Known rows, with every way that one mark hangs from another
{Y P {V {G R}}}: [-1.52 -3.28 -0.14  1.95  1.28 -2.44  0.43  0.03  0.11  1.89 -2.17  1.21
 -1.37  0.86  2.50  1.07  0.44 -0.47  0.64  1.44 -0.56 -2.35 -0.50  3.64
 -2.68  1.04  0.78  2.25 -0.05 -5.43 -2.01  1.35]
{P {R G Y}}: [ 0.03 -2.45 -1.76  1.18  1.64 -1.29  0.72  4.96  1.98 -0.92  0.40 -1.12
 -0.79  1.90  0.32  1.23  0.95 -1.40  0.09  2.07 -1.35 -1.80  0.36  3.10
 -0.69  2.81 -1.69 -0.66  0.77 -0.55 -4.88  2.12]
{G N {R P Y} V}: [-5.43 -1.95 -1.45  1.97  3.21 -2.85  3.37  5.61  2.04  2.86 -1.16  1.65
 -0.96  1.06  2.53 -0.16 -0.60  0.76  1.01  1.15  0.88 -0.70  1.84  4.88
 -1.34  1.74  1.00 -0.62  0.87 -5.18 -2.84  3.02]
{V {G N} {R {Y P}}}: [-2.88 -2.72 -1.98  2.34  2.51 -1.17 -0.33  4.34  0.95  0.89 -1.08  0.27
 -0.48  2.63  2.37  2.07 -0.21  0.24  0.53  1.52 -0.51 -1.62 -0.05  4.06
 -1.39  2.60 -2.76 -0.19 -0.40 -3.08 -4.88  1.53]
{N G}: [ 0.52 -1.58  0.31  1.10 -0.29 -1.70  0.27  2.78  0.14  1.51 -0.27 -0.59
 -0.07 -0.17 -1.11  1.21  1.16 -2.67 -0.34  1.18 -1.50 -0.84 -0.37  2.86
 -1.26  1.94 -1.99  0.94  0.39 -2.91 -1.12  2.50]
{R P}: [-1.25 -1.23 -0.41  2.31  1.26 -2.58  0.64  1.62  1.83  2.74 -0.32 -0.67
 -0.94  0.14  0.89 -0.44  0.45 -1.32  0.52  1.63 -1.12 -0.78  0.05  2.13
 -1.08  1.38 -0.32 -0.23  0.44 -2.38 -1.31  1.57]
{Y {V G R}}: [-0.24 -3.57 -0.62  1.05  0.16 -2.32 -1.87  0.82  0.39  0.66 -1.03  0.27
 -0.93  1.37  1.20  2.14  1.04 -1.03  0.44  1.92 -1.73 -2.52 -0.62  2.82
 -1.84  1.43 -1.60  1.30 -0.53 -4.09 -2.82  1.91]
{P R}: [ 0.64 -1.53 -0.21  0.61  1.46 -2.80 -0.75  2.17  0.92  0.82 -0.19 -0.01
 -0.82  1.00  0.16  0.44  0.52 -1.53  0.37  0.92 -1.70 -1.78 -0.17  2.07
 -1.67  3.43 -1.28 -0.59  0.79 -1.80 -3.04  1.73]
{Y {P {R {G N}}} V}: [-2.08 -2.88  1.11  2.84  2.02 -1.23  0.70  2.37  0.97 -0.05 -1.43  1.07
 -0.52  2.48  2.09  1.44 -0.52 -2.05  1.79  1.28  0.45 -3.38  0.63  2.44
 -1.00  1.53 -0.78 -0.49  0.82 -1.94 -1.89  2.60]
{R {Y P {V {G N}}}}: [-3.87 -4.04 -1.59  3.26  2.33 -1.01  1.58  2.38  0.27  0.72 -1.60  0.94
  0.08  2.63  2.52  1.48 -1.27 -0.18  0.28  3.15 -0.38 -0.78 -0.50  3.31
 -0.77  0.83 -0.98  0.51 -0.35 -2.79 -2.34  1.95]
{P {R G}}: [ 0.99 -1.95  0.14  0.72  0.61 -1.11 -0.17  3.73  1.51 -0.23 -0.03 -0.74
 -1.02  1.31 -0.39  1.05  1.35 -2.41  0.64  2.00 -1.89 -2.16  0.37  1.94
 -1.00  2.37 -1.51 -0.06  0.65 -1.14 -3.27  2.11]
{N {G {V {R P}}}}: [-1.59 -1.25 -0.39  1.55  0.30 -3.28  0.63  3.16  2.25  1.63 -0.73  0.51
 -0.74  0.29  1.52  1.30  1.92 -1.48  1.45 -0.25  0.11 -2.75  2.19  5.09
 -1.75  1.46 -0.62 -0.07  0.76 -5.15 -1.89  2.98]
{V {R {G N} P Y}}: [-3.26 -2.03 -1.74  2.12  2.15 -1.01  0.55  6.02  2.45  1.33 -0.38 -0.78
 -0.70  2.26  1.61  1.46  0.35 -0.96  1.33  1.85  0.10 -1.73  1.14  3.86
  0.03  2.01 -2.31 -0.98  0.11 -2.42 -4.75  2.82]
{Y V}: [-0.58 -2.96 -0.44  2.16  0.49 -2.81 -0.23  0.04  0.02  1.63 -0.47  0.37
 -0.42  0.72  0.64  0.45 -0.32 -1.25 -0.05  1.45 -1.30 -1.32 -1.07  1.27
 -1.28  1.12 -0.08  0.64  0.42 -2.86 -0.65  2.07]
{G N {V {R P Y}}}: [-4.82 -2.16 -2.21  2.47  2.69 -2.83  1.30  5.18  2.29  1.96 -0.64  0.99
 -0.68  2.21  2.73  0.56 -0.24  0.58  1.25  0.73  0.75 -1.50  1.84  4.36
 -0.69  1.93 -0.78 -1.58  0.61 -3.74 -3.57  2.99]
{V R}: [ 0.20 -1.72 -0.57  1.15  0.84 -2.70 -2.45  1.92  0.68  1.87 -0.06 -0.40
 -0.90  0.70  0.35  0.66  0.81 -1.03  0.28 -0.12 -1.51 -1.96 -0.50  2.09
 -1.82  2.97 -1.89  0.29  0.40 -3.20 -3.38  1.68]
{V {R G}}: [ 0.66 -2.13 -0.34  1.28 -0.06 -1.36 -1.74  3.40  1.22  1.02  0.01 -0.95
 -1.22  0.90  0.08  1.41  1.77 -2.10  0.37  1.11 -1.52 -2.44  0.23  1.81
 -1.17  2.01 -2.07  0.61  0.17 -2.63 -3.42  2.08]

Rows
[-3.67 -3.60 -1.30  4.11  1.98 -0.54  1.85  3.23  0.64  0.52 -1.16  0.34
  0.09  2.49  2.09  0.86 -1.17 -0.99  0.62  2.20  0.77 -1.44  0.11  2.50
 -0.19  0.61 -0.53 -0.06  0.35 -1.72 -1.88  2.32] : {R {G N} {Y P V}}
[-2.59 -2.06  0.85  2.61  1.95 -0.83  1.92  4.82  1.72  0.13 -1.23  1.52
 -0.76  2.24  1.78  0.89  0.28 -1.58  1.94  1.63  0.29 -2.86  2.25  2.30
 -1.08  1.69 -0.40 -0.79  0.96 -2.35 -1.92  2.45] : {Y {P {R {G N V}}}}
[-2.42 -4.34 -1.09  0.79  2.39 -1.64  0.94  4.11  0.51 -0.77 -0.81  0.91
  0.01  3.14  1.43  2.40 -0.97 -0.50  0.54  3.22 -0.96 -1.75 -0.03  4.04
 -0.68  2.24 -2.09 -0.23 -0.31 -2.13 -3.81  2.41] : {P {R {Y {V {G N}}}}}
[-1.29 -1.69 -1.60  1.77  1.89 -2.29  1.53  3.02  0.79  1.68 -1.27 -0.32
 -0.49  0.11  1.64  0.61  0.66 -0.68 -0.48 -0.75  0.52 -1.67  0.06  5.79
 -2.69  2.79 -0.50  1.23  1.06 -4.79 -3.78  2.22] : {N {G {R {Y P}}}}
[-2.46 -1.59  0.36  1.70  1.14 -1.13 -0.31  4.87  1.87  2.14 -0.80 -0.62
 -0.88  1.52  1.15  1.48  0.85 -2.15  1.87  1.57 -0.18 -2.26  1.23  2.83
 -0.25  1.71 -2.16 -0.36  0.00 -2.83 -3.04  2.83] : {V {R {G N} P}}
[-2.35 -3.69 -0.82  1.64  2.33 -1.18  1.32  4.92  1.04 -0.95 -0.51  0.36
 -0.10  3.00  1.04  1.96 -0.84 -1.16  0.79  2.34 -0.11 -2.18  0.39  3.28
 -0.32  2.07 -1.59 -0.62  0.41 -1.22 -3.72  3.06] : {P {R {G N} {Y V}}}
[-2.45 -3.01  0.54  3.27  1.41 -1.37 -0.79  2.16  0.65  1.13 -1.57  0.74
 -0.57  2.30  2.38  1.67 -0.37 -1.69  1.68  0.37  0.73 -3.44  0.54  2.52
 -1.00  1.19 -1.25  0.45  0.20 -3.29 -2.26  2.59] : {Y P {V {R {G N}}}}
[-1.86 -2.57 -3.05  1.93  1.51 -3.19 -0.20  3.59  1.37  0.81 -0.12  0.57
 -0.77  1.17  1.47  0.44  0.64  0.64  0.03  0.30 -0.57 -1.68  0.81  3.51
 -1.56  2.44 -0.69 -0.50  0.87 -3.53 -3.96  2.33] : {G {V {R Y}}}
[-3.65 -2.00  0.47  0.85  1.65 -2.36  1.04  4.67  0.33  3.15 -1.33  2.56
 -0.74  0.34  0.81  0.12 -0.33 -0.49  1.09  0.92 -0.15 -0.91  1.03  2.63
 -2.15  1.94  0.25  0.57  0.74 -5.41 -1.44  2.91] : {G N R V}
[-0.96 -2.30 -2.54  3.03  1.70 -1.42 -0.56  3.31  1.93  0.32 -0.40 -1.16
 -0.83  1.89  2.00  0.87  1.04 -0.61  0.22  0.46 -0.05 -2.45  0.25  3.39
 -1.27  2.23 -1.60 -0.05  0.65 -2.19 -5.01  1.66] : {V {R G {Y P}}}
[-3.13 -3.98 -1.08  2.79  1.51 -0.46  1.66  4.37  0.35  0.72 -0.44  0.02
  0.17  2.26  0.69  1.37 -1.10 -1.52  0.33  3.11 -0.26 -0.96 -0.08  2.32
  0.41  0.82 -1.23  0.29  0.00 -1.58 -2.27  3.03] : {R {G N} {Y V}}
[-2.32 -2.43  0.80 -0.17  1.21 -0.87  0.15  4.94 -0.16  2.75 -1.21  0.96
 -0.89  0.79  0.01  1.82  0.49 -1.15  0.43  2.58 -1.68 -0.66 -0.11  3.06
 -1.77  2.11 -1.65  1.64 -0.82 -4.98 -2.79  2.10] : {V {G N R}}
[-1.96 -2.96 -1.60  2.31  1.96 -2.98  1.65  1.45  0.36  1.13 -1.71  0.71
 -0.30  0.78  2.48  1.03 -0.11 -0.48 -0.37 -0.93  1.45 -2.42 -0.29  6.02
 -2.66  2.03  0.26  1.49  1.06 -5.52 -2.67  2.40] : {N {G {R {Y P V}}}}
[-3.35 -2.13 -1.21  0.85  2.84 -2.03  0.85  5.45  0.30  2.65 -0.70  0.60
 -0.30  0.98  0.84  0.43 -0.90  0.04 -0.08  0.90 -0.18 -0.19 -0.29  3.77
 -1.80  3.20 -1.23  0.39  0.53 -3.97 -3.91  2.44] : {G N {R Y}}
[-3.85 -1.55 -0.36  2.01  1.77 -2.95  0.37  3.92  2.07  2.59 -0.99  1.48
 -0.94  1.41  2.06  0.59  0.11 -0.51  1.92  0.55  0.40 -2.01  1.95  3.24
 -1.06  1.82 -0.56 -1.08  0.68 -4.22 -1.99  2.91] : {G N {V {R P}}}
[-4.34 -2.32 -1.46  0.77  2.67 -1.22  2.24  5.85  1.56  2.63 -1.46  0.38
 -0.93  1.54  1.88  1.34  0.08  0.07  0.79  2.98 -0.55 -0.39  0.39  5.20
 -0.97  1.91 -0.98  0.37 -0.47 -4.62 -4.28  2.14] : {V {G N {R P Y}}}
[-2.52 -1.94 -1.92  2.06  1.81 -2.62  2.87  3.68  1.32  1.46 -1.48  1.02
 -0.54  0.32  2.21  0.44  0.86  0.14 -0.07 -0.57  1.10 -1.76  1.49  5.92
 -2.87  1.95  0.79  0.95  1.42 -5.68 -2.67  2.66] : {N {G {R {Y P}} V}}
[-0.41 -1.92 -0.26  0.74 -0.40 -2.67 -0.37  3.36  1.03  0.96 -0.40  0.84
 -0.50  0.06  0.16  1.76  1.87 -1.62  0.58 -0.29 -0.58 -2.88  1.35  3.91
 -1.80  2.04 -1.43  0.60  0.69 -4.70 -1.96  3.07] : {N {G {V R}}}
[-2.14 -2.78 -1.44  1.63  1.47 -0.80 -0.53  6.55  1.12  0.78 -0.11 -0.70
 -0.19  2.10  0.35  1.94  0.27 -1.15  0.50  1.60 -0.50 -1.62  0.43  2.97
 -0.26  2.52 -2.94 -0.22  0.02 -1.91 -4.83  2.70] : {V {R {G N} Y}}
[-1.89 -3.36  0.67  1.74  0.54 -1.16 -1.18  3.54  0.29  1.00 -0.65  0.36
 -0.43  1.89  0.85  2.10  0.12 -2.10  1.41  1.32 -0.26 -2.78  0.37  2.11
 -0.65  1.35 -1.74  0.54 -0.04 -3.25 -2.25  3.29] : {Y {V {R {G N}}}}
[-0.41 -2.79 -2.62  0.91  0.94 -1.78 -1.13  4.00  1.11  0.40  0.03 -0.90
 -0.79  1.70  0.89  2.15  1.31 -0.02 -0.38  2.06 -2.00 -1.36 -0.48  3.71
 -1.34  2.47 -2.64  0.47 -0.58 -3.00 -5.41  1.74] : {V G {R Y}}
[-4.56 -1.47 -1.28  1.49  3.41 -2.45  1.97  5.14  1.53  3.39 -1.08  0.29
 -0.86  1.13  2.07  0.08 -0.74  0.23  0.70  0.98  0.40 -0.34  0.42  4.83
 -1.17  2.61 -0.35 -0.43  0.57 -4.13 -3.75  2.47] : {G N {R P Y}}
[-3.00 -2.71 -2.12  2.03  2.66 -3.90  1.83  1.41  1.47  2.32 -1.33  0.35
 -1.07  0.90  3.03 -0.18 -0.46  0.56  0.35  0.62  0.80 -1.42 -0.20  5.00
 -1.72  1.55  1.33  0.39  0.72 -4.72 -3.17  2.25] : {G {R P {Y V}}}
[-2.31 -2.10 -2.07  0.72  2.03 -2.11  2.04  4.03  2.07  2.27 -1.12 -0.38
 -1.44  0.90  1.89  0.81  0.92  0.27  0.08  2.73 -1.16 -0.65  0.03  5.30
 -1.66  1.64 -0.17  0.84 -0.32 -4.73 -4.56  1.68] : {V {G {R P Y}}}
[-4.31 -3.24 -1.07  3.18  1.96 -1.06  2.63  4.19  1.58  1.25 -0.77 -0.26
 -0.30  2.27  1.94  1.10 -0.76 -1.45  0.96  3.10  0.41 -0.87  0.48  3.37
  0.43  0.18 -0.27 -0.53  0.09 -2.02 -2.03  2.96] : {R {G N} P {Y V}}
[-0.93 -2.69 -0.82  3.09  1.55 -3.45 -1.79 -1.06  0.43  1.37 -1.24  0.63
 -0.99  1.19  2.84  0.53 -0.06 -0.39  0.74 -1.06  0.30 -3.23 -0.37  2.73
 -2.27  2.01 -0.23  0.54  0.83 -3.92 -2.33  1.69] : {Y P {V R}}
